What can hang from each mark:
J649: J342 J417
J141: J417
J342: J488 J649
J871: J342
J417: J141 J967
J967: J342
J954: J141 J649 J967

Known rows, with every way that one mark hangs from another:
J417(J141 J967): [ 3.55 -0.58 -2.55  3.88  0.54 -1.84  0.10  3.19 -0.85  1.89 -1.97 -1.59
 -0.88 -1.76 -0.03 -1.26 -2.75 -2.07 -0.61 -0.86]
J141(J417(J967(J342(J488 J649)))): [-0.32  0.71  0.02 -4.13 -0.30 -0.77 -1.23  0.85 -0.20  0.54  2.22 -1.08
 -1.95  1.60 -1.99  1.88 -2.10  0.04  0.04  0.36]
J954(J649): [ 0.71  0.59  0.47  0.38 -0.40 -1.83 -0.11 -0.06 -1.80  0.72 -2.99  0.73
  0.78 -0.36  1.25 -0.49 -0.65 -1.13  4.08 -1.57]
J967(J342(J649)): [ 0.76  2.30  1.98 -2.89 -2.73 -0.79 -0.76 -2.44  0.39  0.09  0.14 -0.45
  1.57  0.84 -0.34  0.38  0.66 -1.90  1.62 -0.09]
J141(J417(J967(J342(J488)))): [-1.45 -0.46 -1.82 -2.14  0.26 -2.54 -2.24  3.01 -1.44  0.77  0.99 -1.37
 -2.75  0.61 -3.18  1.46 -3.56  2.07  0.29  0.02]
J954(J141(J417) J649 J967(J342(J488))): [-3.22  3.08  0.19 -5.23  2.83  1.99  1.90  0.64 -1.72  0.53  1.96 -0.13
 -0.71 -2.40 -0.13  5.47  1.11  3.94  0.23 -0.97]
J954(J141(J417(J967(J342))) J649): [-0.51  2.11 -0.45 -1.41  1.88 -1.09 -0.27  2.00  1.14  2.10  1.11 -0.32
 -0.15 -2.66  0.58  3.73 -0.59  1.21  0.86 -1.69]
J967(J342(J488 J649)): [-0.84  1.73  1.80 -4.07 -2.78  0.31 -0.81 -1.47 -1.69 -0.43  0.43 -0.94
 -0.17  1.46 -2.09  1.48  0.01 -0.37  1.16  1.19]
J649(J342(J488) J417(J967)): [-2.14 -3.19 -0.41  2.79 -0.54 -0.36 -2.06  0.65 -0.11 -0.78 -1.10  1.04
  0.36  1.34 -1.58 -3.29  0.03  1.98 -0.91  1.30]
J967(J342): [-0.28  1.08  0.03 -0.80 -2.18 -2.56 -1.69 -0.44 -0.86  0.27 -1.08 -0.78
  1.06 -0.28 -1.56 -0.02 -0.56  0.04  1.75 -0.52]
J141(J417(J967(J342(J649)))): [ 1.35  1.35  0.24 -2.75 -0.38 -2.03 -1.27  0.01  1.84  1.05  2.01 -0.64
 -0.34  0.95 -0.09  0.78 -1.49 -1.40  0.34 -0.92]
J871(J342(J488 J649(J417(J141 J967)))): [ 1.10 -2.42  0.96  3.12  1.43  2.42  1.70  1.91 -1.16 -1.07  1.80 -0.16
 -2.33  1.03  0.89 -0.88 -0.90 -0.67 -1.51  1.21]
J342(J488 J649(J417)): [ 0.88 -1.64  0.08 -1.61 -1.82  1.37  0.84 -3.45 -2.18 -3.18 -0.54  0.95
 -0.04  3.90  2.06 -1.40  0.57 -0.46  1.08  1.37]
J141(J417(J967(J342))): [ 0.20  0.03 -1.74 -0.87  0.22 -3.71 -2.28  2.00  0.72  1.19  0.77 -0.87
 -0.77 -0.14 -1.42  0.53 -2.77  0.48  0.66 -1.40]
J417(J967(J342)): [ 0.85  1.14 -0.35  0.48 -0.90 -2.73 -1.88  1.07  0.49  1.76 -1.55 -0.64
  0.09 -1.27 -3.03 -0.92 -1.13 -0.94  0.86 -1.04]
J967(J342(J488 J649(J417(J141)))): [-1.74 -0.60 -0.09 -0.83 -1.97  1.29  0.07 -1.24  0.72 -1.48  1.51 -1.07
 -0.39  1.75  0.46  1.82  0.53  0.37 -1.46  2.39]
J954(J649(J417) J967): [-0.22  0.20  0.21  0.27  2.09  0.37  2.41 -2.94  0.34 -1.11 -2.57  2.55
  1.39 -0.53  2.59 -1.54  2.47 -0.32  2.50 -2.03]
J954(J141 J967(J342(J649(J417)))): [ 0.69  2.83  1.52 -3.33  0.27  3.73  3.00 -5.60  1.72 -2.06  1.56  1.39
  2.79 -0.84  2.69  1.34  5.47  0.04 -1.83 -0.21]
J649(J342(J488) J417): [-3.32 -3.08 -0.05  1.48 -1.84 -0.21 -1.92 -0.75 -1.47 -2.39 -0.46  1.01
  1.43  2.33  0.06 -2.37  0.71  2.91 -0.06  1.99]

Rows:
[ 1.12  2.23 -0.84 -2.62  3.53  1.35  3.09 -0.49 -1.75  0.17  0.48  0.90
  0.81 -2.32  4.02  2.88  1.12  1.41  1.08 -2.40] -> J954(J141(J417) J649 J967)
[ 2.06  1.95  0.46  0.70 -0.85 -0.39 -0.37  1.24  2.61  2.54  0.37 -1.77
 -0.11 -1.57 -1.08  0.81 -0.76 -2.99 -1.41 -0.11] -> J417(J141 J967(J342(J649)))
[ 2.09 -1.60 -0.34 -0.35 -0.53  1.19  0.74 -1.96 -0.84 -1.76 -1.08  0.83
 -1.11  2.79  0.53 -2.11 -0.20 -1.52  0.26  0.85] -> J342(J488 J649(J417(J967)))
[-0.43 -2.62 -0.30  4.00 -0.66 -1.50 -2.05 -0.25  1.95 -0.37 -1.26  1.58
  2.17  0.57  0.28 -4.49  0.81  0.32 -0.55  0.18] -> J649(J342 J417(J967))
[ 0.31  1.36  0.25 -0.59 -0.99  0.80 -0.30  2.21  0.51  2.09  0.62 -2.29
 -1.97 -0.91 -3.04  2.09 -1.50 -1.47 -1.75  1.11] -> J417(J141 J967(J342(J488 J649)))
[ 0.89  0.83 -1.50  2.74 -0.19 -2.32 -1.33  3.35  1.20  2.73 -0.76 -2.11
 -0.68 -2.68 -2.49  0.54 -1.92 -1.04 -1.23 -0.47] -> J417(J141 J967(J342))
[ 0.34  1.68  1.54 -2.91 -1.61  0.24 -0.80 -0.08 -0.31  1.20 -0.11 -0.76
 -1.24  0.43 -3.66  0.48 -0.77 -1.35  0.33  0.41] -> J417(J967(J342(J488 J649)))
[ 1.94 -0.17 -0.92  2.34  1.76  0.82  1.61 -0.83  0.44 -0.24 -2.25  1.74
  0.93 -1.46  2.98 -0.56  1.61 -0.45  0.92 -1.25] -> J954(J141 J649(J417(J967)))
[ 0.61  1.82 -0.18 -4.52  0.22  1.60  0.22  0.50 -0.81  0.42  3.22 -1.34
 -1.39  0.12 -0.28  3.93 -0.56  1.29 -1.72  0.67] -> J954(J141(J417(J967(J342(J488 J649)))))
[-2.03 -3.46 -1.55  4.98  0.01  0.08 -1.52  2.92  0.71  0.00 -0.25 -0.39
 -0.36 -0.05 -0.87 -1.90 -0.77  1.75 -2.99  1.99] -> J649(J342(J488) J417(J141 J967))
[-0.50 -2.82 -1.41  6.27  0.06 -1.09 -1.40  1.88  2.68  0.60 -0.42  0.12
  1.43 -0.71  0.97 -3.12 -0.02  0.18 -2.62  0.67] -> J649(J342 J417(J141 J967))
[ 1.06 -2.28  2.06  0.99  0.81  1.96  1.17 -0.38 -1.95 -2.12  1.00  1.31
 -1.60  2.38  0.11 -2.33 -0.23 -0.50  0.50  0.59] -> J871(J342(J488 J649(J417(J967))))
[ 0.98 -1.81 -1.19  0.44 -1.14  1.75  1.45 -1.18 -1.32 -2.33  0.33 -0.60
 -0.80  2.65  2.71  0.01 -0.17 -0.76 -0.89  2.03] -> J342(J488 J649(J417(J141)))
[-1.72  1.02  0.40 -1.95  0.35  3.13  2.17 -2.14  1.25 -1.26  1.58 -0.28
 -0.14  0.15 -0.10  1.76  2.29  0.49 -2.36  1.33] -> J954(J967(J342(J488 J649(J417(J141)))))
[ 1.59 -1.98  1.38  3.14  0.10  1.46  1.71 -0.59 -0.55 -2.08  2.15  0.12
  0.52  1.50  4.26 -1.10  0.55 -1.15 -0.37  0.63] -> J871(J342(J649(J417(J141))))
[-0.14 -1.17 -2.25  3.84  0.10 -1.85 -1.04  1.47  2.80  0.50 -0.53 -0.75
 -0.18 -1.08 -0.59 -0.62 -0.63 -0.37 -1.69  0.00] -> J649(J417(J141 J967(J342)))
[-1.01  4.55  1.85 -2.63  1.63  1.77  2.25 -1.21  0.14  1.41 -0.64  0.65
  1.85 -4.40 -0.13  3.26  3.43  1.04  0.92 -2.03] -> J954(J141 J649 J967(J342))
[-4.91 -0.98  0.72  2.28  1.98  2.33  1.27  0.92  1.05  0.25 -0.37  1.13
  0.97 -1.54  0.58  0.24  2.25  2.65 -1.25  0.73] -> J954(J649(J342(J488) J417(J141)) J967)
[ 0.92 -1.48 -0.60  2.79  1.10 -1.45  0.12 -0.48  1.11  0.13 -3.21  1.90
  0.32  0.10  1.49 -2.57 -0.04 -1.52  2.68 -1.55] -> J954(J649(J417(J967)))
[-1.82 -1.44 -1.17  0.39 -0.52 -1.09 -1.65  0.18 -0.04 -0.93 -1.15  0.15
 -1.19  0.85 -3.15 -0.82 -0.61  1.30  0.01  0.63] -> J649(J417(J967(J342(J488))))
[ 1.10  1.27 -2.07 -1.19  0.73 -1.47 -0.86  1.58  0.02  0.88  1.81 -1.06
 -0.27 -1.70  0.18  2.45 -0.93  1.57 -1.09 -0.97] -> J954(J141(J417(J967(J342))))
[ 3.61 -1.10 -0.12  0.91 -0.58  0.04  0.68 -2.88  1.19 -1.27 -1.24  1.38
  0.78  2.13  2.18 -3.28  0.72 -3.08  0.51 -0.46] -> J342(J649(J417(J967)))
[-2.25  1.61  2.89  0.17  1.09  0.26  0.44 -0.38  0.79  1.84 -1.46  1.90
  3.01 -2.44 -0.18 -1.16  2.42  0.50  1.73 -1.66] -> J954(J649(J342) J967)
[ 0.81 -0.21  3.13 -1.46 -0.71  1.80  0.97  0.02 -4.91 -1.64  1.38 -0.08
 -0.97  1.82 -0.05 -0.31 -0.94 -0.15  1.92  0.64] -> J871(J342(J488 J649))
